Known rows, with every way that one mark hangs from another:
J274(J896): [ -2.6  -4.2  -6.5  -7.6   7.7  -1.2  -5.7 -16.0  -5.5   2.1   8.9   6.5
   2.3   6.2  15.8  -1.5   3.7  -7.6   6.5 -10.0   2.0  -8.8]
J468(J81(J274 J896 J941(J331))): [-33.2 -13.3  -5.3 -16.9   7.6  -8.6 -22.4 -14.6  -2.9  13.2  -8.3  -6.2
  10.7   3.4   1.6  -7.5  -2.0 -13.1  22.3 -34.8  10.5 -27.7]
J274(J81(J468 J896 J941(J331))): [-16.7  -5.5  -5.7  -5.0  23.3  -3.6   4.4 -35.6   2.3  -5.6 -23.2   1.8
   7.4  10.2  20.1 -14.7   6.8 -37.8  19.4 -13.9  11.2 -38.0]
J331(J941): [ -9.8   2.4  -0.9   4.3 -10.8  -2.8   0.8   7.3   0.6   7.0 -10.8  -1.1
   1.8   2.0   5.6   0.7   0.5  -4.6   5.4 -11.4   9.6   5.2]
J331(J941(J468(J81(J896)))): [ -8.8  -4.3   4.6  -8.0  -7.9 -10.7  -5.6   7.9 -10.3  22.3 -18.4  12.5
  12.9  20.0   2.7  -5.7   0.5 -10.0   7.9 -56.3  19.6  10.7]
J274(J81(J896)): [  1.3  -2.9  -6.7  -5.4  10.0  -5.4  13.2 -14.8   3.5  -5.8  -1.4   6.8
   4.5  12.4  10.8   3.4  -1.5  -7.9   9.0  -7.8   7.2 -17.5]
J331(J941(J468(J81(J274 J896)))): [-21.2  -6.9   7.0 -12.3  -6.1 -12.8 -12.6   6.0 -10.7  32.4  -9.5  14.5
  20.0  14.0  -5.2  -7.8  -8.2  -7.6   8.3 -67.9  31.3   0.6]
J896(J81(J468)): [ -4.1  -8.1   0.5  -5.0   2.6   2.9 -12.3 -14.6   2.2  13.1 -24.9   2.1
   7.6  -6.4  -1.4   3.4   9.4 -21.8  -8.2  -7.2  12.7  -9.3]
J81(J274 J468 J941(J331)): [-32.2  -6.3   2.6  -2.1  14.0  -1.0 -16.8 -23.9  -1.0  10.6 -14.5  -2.4
  11.8  -8.4   1.2 -20.1   0.9 -29.7  13.3 -16.0  14.1 -30.6]
J274(J81(J941(J331 J468)) J896): [-28.8 -16.4 -13.8   1.0  19.9  -6.9  -0.1 -27.5   4.8 -11.6   5.6  -3.8
  -7.4  18.0  25.3 -33.0   2.9 -29.6   8.3 -32.8   7.6 -14.3]
J81(J274(J896) J941): [-27.7  -6.5 -11.8  -7.1  12.9  -5.6  -7.4 -29.9  -4.3  11.8  18.6   4.4
  12.2  -0.9   0.4  -1.3 -12.1 -17.9  11.6 -28.5   9.2 -30.8]
J274(J896(J81)): [-10.3 -14.0 -13.3 -10.3   2.5  -2.0 -12.6 -17.3   4.1   6.4  -7.5  -1.1
   2.4   0.8   9.5   5.3   9.8 -14.7  -3.4 -15.2   4.9 -11.3]
J274(J81(J468 J941(J331)) J896): [-22.5 -13.5 -13.4  -6.4  26.0  -0.9  -9.7 -43.4  -2.4  -8.6  -2.1  -1.8
  -3.7   9.0  37.7 -20.4   7.0 -38.0  20.8 -11.3  12.4 -31.8]
J896(J81(J941(J331))): [-32.6 -13.5 -11.9   0.9   0.3  -2.3 -12.0 -10.1  16.5  -2.3 -27.1 -23.1
  -4.9  -6.7  -2.6  -8.2  10.5 -24.5  -0.1  -6.6  -5.6 -14.7]
J941(J331 J468(J81)): [-12.1 -15.6   4.7  -6.6  -0.3  -3.3 -26.4  12.7  -3.6   5.6  -9.9  -5.9
  -8.1  11.2  12.2 -28.2   8.7   0.2   0.9 -28.3   6.7  19.0]
J331(J941(J468)): [-12.0   1.1   6.1   9.6  -8.7  -6.7   6.7  10.2  -0.7  10.4 -13.7   5.8
   5.6  10.2  -1.3 -15.7   0.4 -11.6  -4.6 -34.0  14.6  15.0]
J331(J941(J468(J81))): [-10.6  -7.5   2.4  -1.6 -12.1  -6.8 -14.3  17.9  -9.9  18.9  -4.4   2.5
   0.4  11.8   4.6 -10.8  -3.5  -1.9   2.1 -44.3  19.6  24.7]
J468(J81(J274 J896) J941): [-13.3   0.6   0.9 -15.6  -7.9 -11.8 -37.0  -9.2  -5.5  34.5   3.1   0.3
  25.4   1.1  -2.4   4.5   2.1   6.1  21.2 -17.3  16.2  -9.0]
J896(J81): [ -8.4  -9.6  -6.5  -2.3  -4.5  -0.4  -7.1  -1.4   9.4   4.6 -14.3  -8.2
   0.4  -5.3  -6.1   5.5   5.0  -7.9  -9.8  -5.2   3.1  -2.0]

Rows:
[-19.2   4.5  10.3  -8.0   5.1  -9.5 -31.9 -24.9   2.0  28.5 -29.1   5.0
  29.7  -0.9   6.1 -18.6  21.5 -19.8  23.9  -6.2  16.9 -25.4]	J81(J274 J468(J941(J331)) J896)
[-23.3 -13.2  -8.5  -7.0   2.2  -1.4 -26.2  -2.9  -1.6   0.5  -2.8 -19.6
  -8.5   1.2  12.3  -9.7   1.3  -6.5  16.0 -10.8  -1.1  -3.7]	J468(J81(J941(J331)))
[-23.0  -5.2   0.8 -16.5  -6.5 -11.6 -47.5  -5.1   0.6  28.6 -10.1  -9.0
  18.4   2.1   8.8 -11.4  15.0   3.8  27.0 -14.2  12.4  -9.0]	J468(J81(J274 J896) J941(J331))
[  6.7  -1.0   0.5  -9.2  17.9  -2.1  10.1 -26.5  -4.5   1.6 -11.9  16.4
  12.0  11.8  15.2   1.3   1.9 -22.1   9.5 -11.2  18.2 -24.9]	J274(J81(J468 J896))
[-24.8 -10.0  -6.0   7.0   0.7  -5.6   3.1  -9.2   9.9  10.5 -15.4  -5.1
   5.2   0.9 -20.4  -9.3  -1.4 -27.8 -16.3 -35.5   3.2  -4.0]	J896(J81(J941(J468)))
[-23.7  -8.7  -4.9   2.2  16.4  -8.4  13.4 -20.4  10.5  -9.4 -15.9  -0.7
   1.6  19.9   7.7 -27.7   3.8 -30.0   7.4 -33.8   5.0 -19.6]	J274(J81(J896 J941(J331 J468)))
[  1.8  -7.1   6.2 -11.4   3.4  -7.6  -6.2   2.2  -9.6  16.4  -6.9  14.1
  11.3  18.5  -3.0  -7.5   0.8  -5.2   1.8 -45.3  10.9   6.3]	J941(J468(J81(J896)))
[-28.2 -12.7  -9.1 -17.6  -2.7  -9.6 -62.1 -13.5  -4.5  26.1   9.6 -12.8
   7.8   0.5  26.9 -17.7  13.7   6.1  29.0 -10.1  14.2  -3.7]	J468(J81(J274(J896)) J941(J331))
[-18.6  -5.1   0.5   0.5  -5.5  -2.6 -39.7 -15.9  12.4  19.5 -40.6 -15.2
  11.1  -8.8  11.0 -15.4  31.6 -22.0   6.5  12.2   7.7  -3.5]	J896(J81(J468(J941(J331))))
[ -9.7   4.1   7.4   3.0  -0.3  -1.8 -34.0 -12.7   2.9  15.4 -24.4  -7.9
  10.8  -3.2  16.4 -22.7  26.0 -14.6  16.6  17.7   5.3  -1.8]	J81(J468(J941(J331)))
[-29.7  -2.8   3.9  -9.1  19.0  -4.4  -8.1 -33.1  -1.2  14.4 -28.4   7.4
  24.3   0.2  -1.7 -14.6   4.8 -37.3  17.0 -28.4  14.5 -44.2]	J81(J274 J468 J896 J941(J331))
[-22.3 -14.3   8.2 -16.8   5.2  -9.9 -24.1   2.1  -4.9  19.1 -14.0   6.7
  11.6  13.1   1.3 -25.1   4.7  -7.1   7.0 -51.9  18.7  -4.9]	J941(J331 J468(J81(J274 J896)))
[ -7.4   2.0   0.7  -4.9   9.1  -7.0 -19.3 -27.9   6.5   9.3 -25.8  -0.9
  15.3   9.9  27.5 -17.8  23.8 -20.8  24.7   8.7  13.2 -18.5]	J274(J81(J468(J941(J331)) J896))
[-12.7  -6.3  -8.6  -5.4  11.9  -5.3 -34.3 -35.4   0.7   5.7  -3.3  -5.2
   5.0   7.9  46.4 -24.7  22.9 -19.4  24.4  10.2  15.3 -14.0]	J274(J81(J468(J941(J331))) J896)
[-26.4 -14.8  -2.8 -13.7  -2.8 -11.8 -25.9  -1.8 -15.4  29.5  11.9  11.4
  10.6  12.1  13.4 -14.7  -8.5  -6.5   9.2 -66.9  33.4   6.6]	J331(J941(J468(J81(J274(J896)))))
[-34.2  -9.8  -4.6 -10.4  22.4  -3.2 -22.8 -40.0  -7.1  11.3  -5.4   4.3
  12.6  -1.6  16.5 -21.5   4.5 -35.0  18.7 -26.5  16.9 -38.7]	J81(J274(J896) J468 J941(J331))
[-41.1 -12.6  -4.1  -2.5  16.2  -7.9 -13.4 -23.8   0.1   9.2   1.1   1.6
   7.0   8.0   4.3 -34.3   1.4 -27.9   5.9 -48.2  10.1 -20.6]	J81(J274(J896) J941(J331 J468))
[ -9.0   0.0  -0.2   0.6  -6.8  -2.4 -29.9 -17.9   7.2  27.6 -24.4  -5.9
  18.3  -9.2  -0.6   0.6  17.7 -18.6   1.4   6.5  11.0  -3.0]	J896(J81(J468(J941)))
[-27.1 -11.5  -7.5   9.5  12.1  -5.6   3.9 -11.6  10.7 -13.4  -2.7 -10.7
 -10.1  12.5   9.7 -32.2  -0.9 -23.3   2.2 -23.6   4.2  -5.2]	J274(J81(J941(J331 J468)))
[-26.6  -6.1   0.6   8.9   7.6  -4.4  -0.6  -5.4   6.7  -2.6 -15.6  -7.0
  -2.4   7.1  -2.8 -31.3   5.6 -22.8  -1.3 -26.1  -3.4  -2.8]	J81(J941(J331 J468))
[-31.7  -8.2   1.6  -3.5  -3.7  -5.8 -47.1 -17.7  11.3  30.0 -30.7 -13.4
  18.9 -14.2   2.8 -18.0  22.5 -19.9   6.4   1.0  18.2 -13.9]	J896(J81(J274 J468(J941(J331))))
[-35.1 -18.3 -19.4  -6.7   7.8  -3.0 -19.0 -25.7  11.0  -0.4 -19.3 -15.7
  -3.5   0.2  13.8 -10.5  15.5 -31.3   6.1 -17.0  -3.0 -22.9]	J274(J896(J81(J941(J331))))
[-30.7 -16.8 -12.1  -8.6  16.0  -0.2 -22.2 -38.5   3.1   7.9 -29.8  -5.5
   4.9  -1.3  19.0 -12.6  19.3 -45.2   8.4 -19.1   7.2 -30.4]	J274(J896(J81(J468 J941(J331))))
[-15.6 -17.0  -2.1 -16.1   7.8  -8.2 -28.0  -8.2 -16.1  23.5  22.7  13.4
   8.1  10.8   8.4 -15.8  -8.5  -2.2   3.7 -54.1  24.4   0.6]	J941(J468(J81(J274(J896))))
[-37.3 -19.7 -11.7  -1.5  10.3  -7.1 -13.4 -22.5  10.1   4.7 -21.8  -7.6
   0.1   8.6   6.7 -25.9  14.8 -38.5  -4.0 -41.8   1.1 -12.2]	J274(J896(J81(J941(J331 J468))))
[-19.2  -3.6   0.7   1.2  12.1   1.5  -9.3 -20.5   0.0  -0.2 -21.7  -4.8
   2.0  -2.4   9.4 -18.1   9.4 -30.6  11.8  -3.2   3.2 -20.0]	J81(J468 J941(J331))
